What can hang from each mark
K_205: K_313
K_313: K_4 K_205 K_774
K_145: K_36 K_842
K_36: K_145
K_193: K_4 K_36
K_4: K_193 K_313
K_774: K_313

Every row comes from one small tree of marks. Brackets hold a mark, then the marks that hang from it, in the order of their numbers. Every link used is in the known rows. Which tree was each row made from?
Known rows
[K_774 [K_313 K_205]]: [ 35.4 -17.5  -5.8 -14.3 -10.6   0.4  12.8  28.1 -38.2 -20.4   6.6  20.8
  -1.3 -18.1 -17.8   4.8]
[K_313 K_205]: [ 25.0  -7.1 -11.2  -1.5  -9.9   2.9  15.2   5.7 -19.6  -5.1  -1.2  14.6
   7.0  -9.3   4.8  -4.6]
[K_205 [K_313 K_4]]: [ 12.0 -17.6 -13.1   5.3  -7.6  -2.5   1.8  34.8  -4.7 -25.6  10.4  13.5
  13.8 -12.8 -30.9  11.8]
[K_774 [K_313 K_4]]: [ 13.2 -22.9   5.0 -10.4  -0.3  -2.9  -1.3  56.6 -19.1 -25.7   8.4   2.1
   6.4 -17.9 -43.2   5.9]
[K_193 K_4 K_36]: [ 21.7  -2.5  -5.6  13.8  -8.1   0.4   7.6  -5.9  11.5  10.1 -16.0 -45.1
  20.0  -5.7  -7.7 -17.2]
[K_36 K_145]: [-11.0   2.8  -4.7   2.3   6.5  -1.0   4.7 -27.6   4.9  10.9  -8.3 -12.5
  12.0  16.6  22.3  -8.5]
[K_313 K_774]: [ 12.4   0.8   4.7   1.7  -0.9   3.7  -4.8  19.5  -9.5  -8.7  -1.3  13.5
  -4.8   7.9 -24.2  17.7]
[K_774 [K_313 [K_4 [K_193 [K_36 K_145]]]]]: [ 22.9 -23.1 -11.8   7.0  15.2   1.3  18.5  24.1   3.2  -5.6 -16.4 -47.6
  49.2  -8.3  -1.7  -9.4]
[K_145 K_36 K_842]: [-41.5  15.2  18.1  -1.0   0.4   1.8  -4.6 -30.2  13.4   8.9 -11.9 -12.6
  -0.1  16.3  42.0  -8.2]
[K_4 [K_193 [K_36 K_145]] [K_313 K_205 K_774]]: [ 67.6  -8.4 -22.2  26.0   3.0   7.9  26.1   0.2 -21.7  -5.8 -26.6 -21.2
  55.5  -4.4  -8.7 -10.9]
[K_205 [K_313 [K_4 [K_193 K_36]] K_774]]: [ 46.1 -18.2 -18.4  20.5  -0.2   6.8  11.2  46.4   2.0 -25.9  -7.3 -11.8
  36.0 -11.6 -34.8  25.6]
[K_193 K_4 [K_36 [K_145 K_842]]]: [-10.3   8.7  -1.4  16.5  -3.2   1.6   9.7 -55.9  17.2  29.0 -33.8 -60.0
  27.8  20.4  38.3 -28.2]
[K_205 [K_313 [K_4 [K_193 [K_36 [K_145 K_842]]]] K_774]]: [ 14.7  -7.9 -15.4  22.7   3.6   8.0  15.2  -1.0   8.3  -7.0 -26.4 -24.5
  44.0  15.6  11.7  13.8]
[K_36 [K_145 K_842]]: [-31.4  10.6   3.9   2.2   4.7   1.0   3.6 -49.3   5.8  18.0 -18.8 -13.1
   7.6  27.3  46.4 -11.4]
[K_774 [K_313 [K_4 K_193] K_205]]: [ 45.5 -30.4 -14.9  -6.7 -11.4   3.7  15.9  64.5 -31.5 -36.3   8.6   3.0
  27.6 -38.8 -37.2   0.4]
[K_205 K_313]: [  8.8  -5.0 -14.0   1.7  -6.8  -1.7   0.6  -0.3  -5.6 -14.8   9.3  17.3
  -2.8  -4.2  -9.1  16.8]
[K_774 [K_313 [K_4 [K_193 [K_36 K_145]]] K_205]]: [ 47.1 -29.9 -21.3   7.8   5.3   4.2  32.9  29.2 -14.6 -11.3 -16.2 -33.5
  55.3 -17.5   3.2 -12.7]

Which tree is each row?
[ 49.3   0.2  -8.7  25.1 -13.7   6.4  16.9 -21.1 -25.1   3.0 -34.3 -31.8
  41.9   6.5 -13.1 -25.0]  [K_193 [K_4 [K_313 K_205 K_774]] [K_36 [K_145 K_842]]]
[ 80.0 -11.1 -17.7  22.7  -1.3   9.1  21.6  27.9 -25.5 -16.7 -18.2  -9.8
  43.8 -20.4 -33.2  -1.4]  [K_4 [K_193 K_36] [K_313 K_205 K_774]]
[ 35.4 -20.2 -19.3   6.7 -11.0   6.1  18.0  41.9 -12.4 -22.3   0.0  -2.6
  37.2 -29.6 -15.7  -8.7]  [K_313 [K_4 K_193] K_205]
[ 48.3  -0.6 -15.3  25.4   1.2  10.5  24.6 -20.9 -19.3   1.8 -34.7 -23.5
  50.9   6.7  14.2 -12.9]  [K_4 [K_193 [K_36 [K_145 K_842]]] [K_313 K_205 K_774]]
[ 55.3  -4.0  -8.1  21.7   8.1   6.2   6.8  22.5  -6.4 -11.0 -17.5 -24.2
  36.1 -11.9 -36.5   2.6]  [K_4 [K_193 K_36] [K_313 K_774]]
[ 37.6 -13.2  -5.0  18.9   7.8   8.7  10.7  47.8   8.3 -11.4 -16.5 -28.3
  39.5  -7.8 -26.1   8.8]  [K_313 [K_4 [K_193 K_36]] K_774]
[ 27.2 -21.7 -13.9   7.0   2.6   6.6  30.6   6.7 -13.7  -4.1 -27.2 -34.4
  50.4  -7.3  26.5 -15.8]  [K_774 [K_313 [K_4 [K_193 [K_36 [K_145 K_842]]]] K_205]]
[ 10.2   6.2  -3.5  23.6  -1.3  -0.2   6.8 -46.0   4.0  16.5 -34.3 -59.2
  39.8   7.7   5.7 -39.6]  [K_193 [K_4 K_313] [K_36 [K_145 K_842]]]
[ 35.3  -0.6 -19.9  23.3   3.5   7.4  28.9 -42.0 -11.0  10.5 -33.8 -38.1
  55.8  -2.4  39.3 -31.6]  [K_4 [K_193 [K_36 [K_145 K_842]]] [K_313 K_205]]
[ 23.5 -11.9  -2.2   8.8  -3.5   6.7  -1.7  55.9  -4.7 -25.1  -1.2  -3.5
  24.7 -12.8 -43.7  13.2]  [K_313 [K_4 K_193] K_774]
[ 11.1   5.9  -8.9  23.7  12.4   4.1  15.0 -45.6   9.4  16.4 -33.0 -51.0
  48.5   6.7  33.7 -26.9]  [K_4 [K_193 [K_36 [K_145 K_842]]] K_313]
[ 58.7 -31.7 -16.8   3.5  -3.2   5.6  27.0  56.1 -18.5 -23.0  -8.4 -21.7
  41.9 -33.7 -20.0  -4.9]  [K_774 [K_313 [K_4 [K_193 K_36]] K_205]]
[ 58.8  -8.2  -7.8   7.9  -9.2   4.1   7.1  34.7 -42.7 -25.6  -0.9  28.7
  13.9 -14.0 -53.7   4.1]  [K_4 [K_313 K_205 K_774]]
[ 80.0 -10.6 -12.6  21.4 -17.4   4.7  13.3  28.6 -31.7 -17.3 -15.9 -17.1
  34.6 -20.0 -60.7 -15.1]  [K_193 [K_4 [K_313 K_205 K_774]] K_36]
[ 33.4 -17.6 -16.9  10.1 -10.3   4.0  -0.9  55.5 -10.6 -40.1   9.0  13.1
  21.7 -16.0 -51.5  31.1]  [K_205 [K_313 [K_4 K_193] K_774]]
[ 35.4 -15.7 -23.3  24.2   5.6   5.6  16.2  21.1   6.3 -15.5 -15.9 -22.8
  49.9   5.3  -9.9  16.4]  [K_205 [K_313 [K_4 [K_193 [K_36 K_145]]] K_774]]
